Each row was made from one small tree. Brackets hold a mark, then the marks that hang from it, in alphabetical order. Every link used is in the known rows. Write each row's tree.
Known rows:
{F C {W {G J}} Y}: [-1.36  8.09  2.59  0.53 -2.09  2.54 -0.67 -2.14 -5.04  3.09  0.04  3.48
 -1.54 -4.90 -5.37 -4.14  1.74  1.92 -2.33 -1.01 -1.69]
{W {G J}}: [ 0.66  4.28 -0.85 -0.76 -0.25  2.31 -1.05  1.78 -0.07  3.99 -0.82  0.28
 -0.62 -1.18  1.07  0.08  0.59  1.87  1.22  1.08 -0.65]
{J {U C {T M}}}: [ 0.95  3.40  2.25 -0.59 -2.99  4.65 -2.90  4.75  4.16  0.49 -0.53 -1.89
 -4.57 -1.09 -1.20  1.69 -3.57  0.91 -1.37 -3.24  1.21]
{M Y}: [-2.16  3.90  1.84 -3.47 -0.96 -0.32 -2.24  1.00 -0.17 -0.04 -2.76 -2.47
  0.15  1.60 -0.29  0.00 -1.67  0.55  2.59 -0.98 -0.68]
{T D {M Y}}: [-6.07  6.23  3.41 -1.92 -0.79  0.98 -0.23  6.03  0.67 -0.90 -5.00 -3.14
 -4.00  2.78 -4.46  0.97 -1.62 -0.78  3.91 -2.77 -0.92]
{C {U {T D M}}}: [-2.07  4.03  4.05 -1.95 -3.25  1.01 -1.71  7.97  1.70 -1.40 -3.30 -2.20
 -5.63 -1.00 -6.01  2.99 -2.58  0.78 -1.77 -3.03 -1.51]
{J {U T}}: [ 1.73  2.14  1.59  0.00 -3.12  3.45 -3.40  3.22  1.66  0.80 -2.83  0.18
 -3.63 -3.53 -0.80  1.62 -1.25  0.46 -0.69 -3.00 -0.63]
{U C T}: [ 1.35  2.49  0.22 -2.90 -2.51  3.38 -1.40  1.16  2.97  1.36  0.62 -2.17
 -0.95  0.92  0.07 -0.13 -3.34  0.08 -1.74  0.18  0.82]
{W G}: [-2.21  2.69 -0.72  1.12 -1.38  0.85 -0.85  1.42 -0.19  1.04  0.21  0.27
 -0.30 -1.06  0.94  0.04 -0.04  2.81  2.33  1.45 -1.78]
{G J}: [ 1.37  3.13  0.70 -2.23  0.56  2.46 -2.06  1.03 -0.48  5.56 -2.48 -0.77
 -0.37  0.23  0.30  0.59 -0.88 -1.26 -0.55 -0.31  0.35]
{C U}: [-1.36  1.07  3.79 -1.16 -2.67 -0.76 -2.83  1.86  0.22  0.65 -0.22 -1.58
 -0.30 -1.54 -1.51  2.65 -1.29  1.59 -1.59 -0.62 -1.54]
{W {G {J {U C}}}}: [ 2.22  4.72  0.39  0.67 -1.78  4.99 -1.32  1.26  1.94  4.63  1.53 -0.68
 -0.80 -2.40  2.22  0.63  1.36  2.34  0.86 -0.01  0.61]
{G {J {U C T}}}: [ 5.01  4.39  1.39 -2.31 -2.07  6.53 -2.64  2.09  2.77  5.07 -1.00 -1.79
 -2.55 -1.86  0.20  1.02 -0.68 -0.85 -2.13 -2.42  1.75]
{F W Y}: [-4.69  4.50  2.61 -0.20 -0.75  1.45  0.70 -3.17 -4.08  1.04 -0.21  1.75
 -1.30 -3.94 -4.22 -0.82 -1.03 -0.07 -1.82  0.21  0.25]
{T M}: [-3.11  2.37  1.52 -0.48  0.06 -0.08 -2.56  4.22  0.81  0.97 -2.14 -0.77
 -2.66  1.29 -1.46  1.40 -3.80  0.56  0.62 -1.16 -0.28]
{G {J {U T}}}: [ 4.38  3.96  1.22 -1.88 -1.51  5.06 -3.55  3.32  1.22  4.21 -3.86 -0.20
 -3.69 -3.00 -0.58  1.73 -0.39 -0.95 -1.55 -3.32  0.64]
{F C Y}: [-0.68  3.23  5.01  1.00 -1.88 -0.36 -3.62 -0.08 -3.90  1.05 -1.55  2.32
  0.06 -1.31 -3.52 -3.90 -1.23 -0.32 -2.44 -0.85 -3.34]
{J {U C T}}: [ 2.41  2.55  1.74 -0.49 -3.65  4.87 -2.75  1.85  3.39  1.34  0.17 -1.62
 -2.30 -2.18  0.21  1.11 -1.52  0.53 -1.17 -1.93  0.82]
{J U}: [-0.41  1.04  2.77  1.80 -2.21  2.22 -2.98  1.36  0.56  1.94 -1.52 -0.14
 -1.70 -2.95  0.34  2.00  0.15  0.46  1.04 -2.10 -0.70]
{W G {U {T D M}}}: [-4.61  3.89 -1.33  0.79 -0.68  5.07  0.82  8.50  1.73  1.16 -1.98 -1.26
 -1.70 -1.25 -2.44  0.49 -3.46  2.66  1.10 -2.05 -1.63]
{G {J {U C}}}: [ 3.01  3.66  2.12 -0.95 -1.28  5.44 -2.18  0.37  2.06  5.95 -0.02 -1.67
 -0.71 -1.07  1.47  1.46  0.40 -0.74 -0.74 -1.85  1.93]
{F {W {G J}} Y}: [-2.34  7.35  0.95 -0.44 -0.29  3.22  1.56 -2.11 -3.86  2.72  0.35  2.43
 -1.64 -5.04 -3.67 -1.65  1.01  1.76 -1.30  0.74  0.71]

Write each row's tree:
[ 1.46  4.42  0.27  1.09 -1.37  3.93 -2.12  2.29  0.42  3.86 -0.90  0.66
 -1.83 -3.58  1.16  1.04  1.78  2.46  1.43 -0.93 -0.15]  {W {G {J U}}}
[-1.58  4.66  1.79 -2.07 -2.20  4.47  0.12  5.79  3.47  0.43 -1.70 -2.98
 -4.29  2.40 -3.62  0.58 -3.37 -1.00 -0.59 -1.36  0.36]  {U C {T D M}}
[-3.78  6.47  5.08  1.49 -4.79 -0.60 -1.50 -1.27 -4.44 -0.90  1.66  2.37
 -1.62 -6.60 -6.81 -2.57  1.51  4.49 -3.24 -1.19 -3.14]  {F {C U} {W G} Y}
[-2.39  7.36  2.27 -4.35 -2.33  3.88 -0.03  6.03  3.71 -1.31 -2.55 -4.38
 -4.19  3.75 -4.03  0.16 -3.51 -0.58  0.90 -2.49  0.60]  {U C {T D {M Y}}}
[-1.52  1.62 -2.65 -0.13 -0.60  4.20 -0.69  4.42  1.17  1.90 -0.04 -0.57
  1.41 -2.57  0.99 -0.04 -3.39  3.69 -0.26 -0.51 -1.65]  {W G {U T}}
[-0.44  2.89  2.89 -3.08 -2.85 -0.30 -3.72  6.70  2.00 -1.40 -2.05 -1.70
 -4.45 -1.51 -4.39  2.94 -4.46  2.20 -3.35 -2.49 -0.80]  {C {U {T M}}}
[ 0.17  5.28  5.18 -3.93 -4.82 -1.70 -5.98  6.37  0.63 -2.28 -3.49 -1.85
 -3.80 -0.09 -5.93 -0.45 -3.41  2.42 -2.42 -4.90 -2.95]  {F {C {U {T {M Y}}}}}
[-5.09  3.28 -0.27 -1.42 -2.00  7.41  2.96  0.03  0.99  3.54  0.52 -2.33
  0.79 -1.90 -2.48  1.00 -1.93  0.04 -0.95 -2.09  1.20]  {F {W {U C {T D}}}}
[ 0.47  2.87  2.14  0.10 -2.50  3.06 -3.95  6.11  2.58 -0.12 -3.63 -0.17
 -5.86 -2.73 -2.41  2.27 -3.07  0.74 -0.78 -3.98 -0.09]  {J {U {T M}}}
[ 3.75  5.49 -0.38 -0.75 -2.64  6.15 -1.80  2.83  2.72  3.32  0.53 -0.59
 -2.62 -2.74  0.88  0.26  0.72  2.22 -0.51 -0.84  0.82]  {W {G {J {U C T}}}}
[ 2.70  4.91  2.43 -1.00 -2.11  6.00 -1.91  4.47  1.05  4.05 -4.98 -0.62
 -4.68 -2.51 -2.12  1.65  1.11 -1.72 -0.34 -3.40  0.02]  {G {J {U {T D}}}}
[-1.08  3.10  3.41 -2.00 -4.00  1.57 -1.49  5.04  0.72 -0.50 -2.84 -1.79
 -3.43 -1.84 -4.33  2.26 -0.68  0.31 -1.66 -1.88 -2.00]  {C {U {T D}}}
[-4.83  3.60  3.38  1.23 -1.33  2.74 -0.88 -2.40 -4.81  3.26  0.12  1.80
  2.26 -4.59 -4.70 -2.96 -2.08  0.81 -3.26 -2.83 -1.85]  {F C {W U} Y}
[-2.19  3.13 -2.11 -0.91 -0.74  5.20  0.03  5.69  3.91  1.92  2.28 -2.63
  0.34 -0.28  0.46 -0.19 -5.70  4.04 -0.74 -0.73  0.51]  {W G {U C {T M}}}
[-5.28  3.46  1.70 -0.22 -0.02  5.06  2.44 -3.54 -2.08  3.55  3.08 -0.61
  3.29 -3.47 -2.29 -1.30 -3.43  0.42 -3.00 -0.32  1.92]  {F {W {U C}} Y}
[-0.52  4.93  3.39 -5.12 -2.97 -0.95 -3.89  7.03  2.21 -2.82 -3.03 -3.01
 -4.46 -0.42 -4.95  2.34 -4.62  2.27 -2.04 -3.56 -0.79]  {C {U {T {M Y}}}}
[-0.76  6.36  1.41  1.49 -4.05  4.15 -2.13 -0.83 -1.89  3.99 -0.50  2.04
 -2.46 -5.59 -2.71 -0.81  3.44  2.72  0.35 -3.58 -1.61]  {F C {W {G {J U}}}}
[-3.90  3.76  0.93 -1.27 -0.01  4.60  1.07 -0.71 -3.04  1.94 -0.69  1.00
  0.07 -5.32 -4.37 -1.16 -4.03  0.38 -3.54 -2.03  0.64]  {F {W {U T}} Y}
[-3.76  4.90  3.11  0.80 -5.55 -0.26 -2.10 -0.34 -2.08  0.23  1.22  0.85
 -1.52 -4.96 -4.32 -0.31  1.73  4.93 -0.86 -1.91 -3.27]  {F {C U} {W G}}
[ 0.70  5.52  2.87 -2.66 -3.06  3.96 -3.21  4.75  4.57 -1.23 -1.40 -3.27
 -4.73 -0.46 -1.93  0.95 -3.26  1.25 -0.06 -3.89  1.51]  {J {U C {T {M Y}}}}
[ 3.12  5.08 -0.51 -0.17 -2.19  4.90 -2.42  3.87  1.50  3.05 -1.91  0.75
 -3.70 -3.93  0.10  0.72  0.86  2.07  0.19 -1.62 -0.22]  {W {G {J {U T}}}}
[-3.46  4.31  0.85 -1.77 -0.59  6.02  1.88 -1.97 -1.27  2.57  1.90 -0.63
  1.54 -3.93 -3.28 -1.44 -4.12  0.67 -4.48 -1.08  2.21]  {F {W {U C T}} Y}
[-0.87  4.50 -2.02 -0.98  0.05  7.03  0.96  5.83  1.03  4.93 -2.51 -1.14
  0.09 -2.05 -0.71  0.05 -0.80  1.24  0.35 -1.51 -0.83]  {W {G J} {U {T D}}}
[ 0.97  3.45 -3.03 -1.79  0.64  5.99 -0.91  4.56  0.98  4.96 -1.10 -0.71
  1.14 -2.52  0.98 -0.06 -2.66  2.60 -1.15 -1.10 -0.13]  {W {G J} {U T}}
[-5.75  4.86  0.09  1.07 -0.34  5.10  3.36 -2.98 -1.79  2.65  4.75  0.29
  2.92 -4.59 -1.72 -1.85 -2.06  3.27 -1.74  0.85  0.99]  {F {W G {U C}} Y}
[-0.68  3.65  1.15 -1.76 -3.01  4.90  0.58  2.70  2.47  1.51 -0.93 -2.55
 -2.01  1.53 -1.67 -0.11 -1.36 -1.37 -0.24 -0.12 -0.05]  {U C {T D}}
[-3.95  5.81 -0.13 -0.07  1.16  5.29  2.25 -1.36 -3.68  4.95  1.06  1.43
  1.71 -5.84 -2.44 -1.43 -0.71  2.17 -2.07 -0.48  0.82]  {F {W {G J} U} Y}
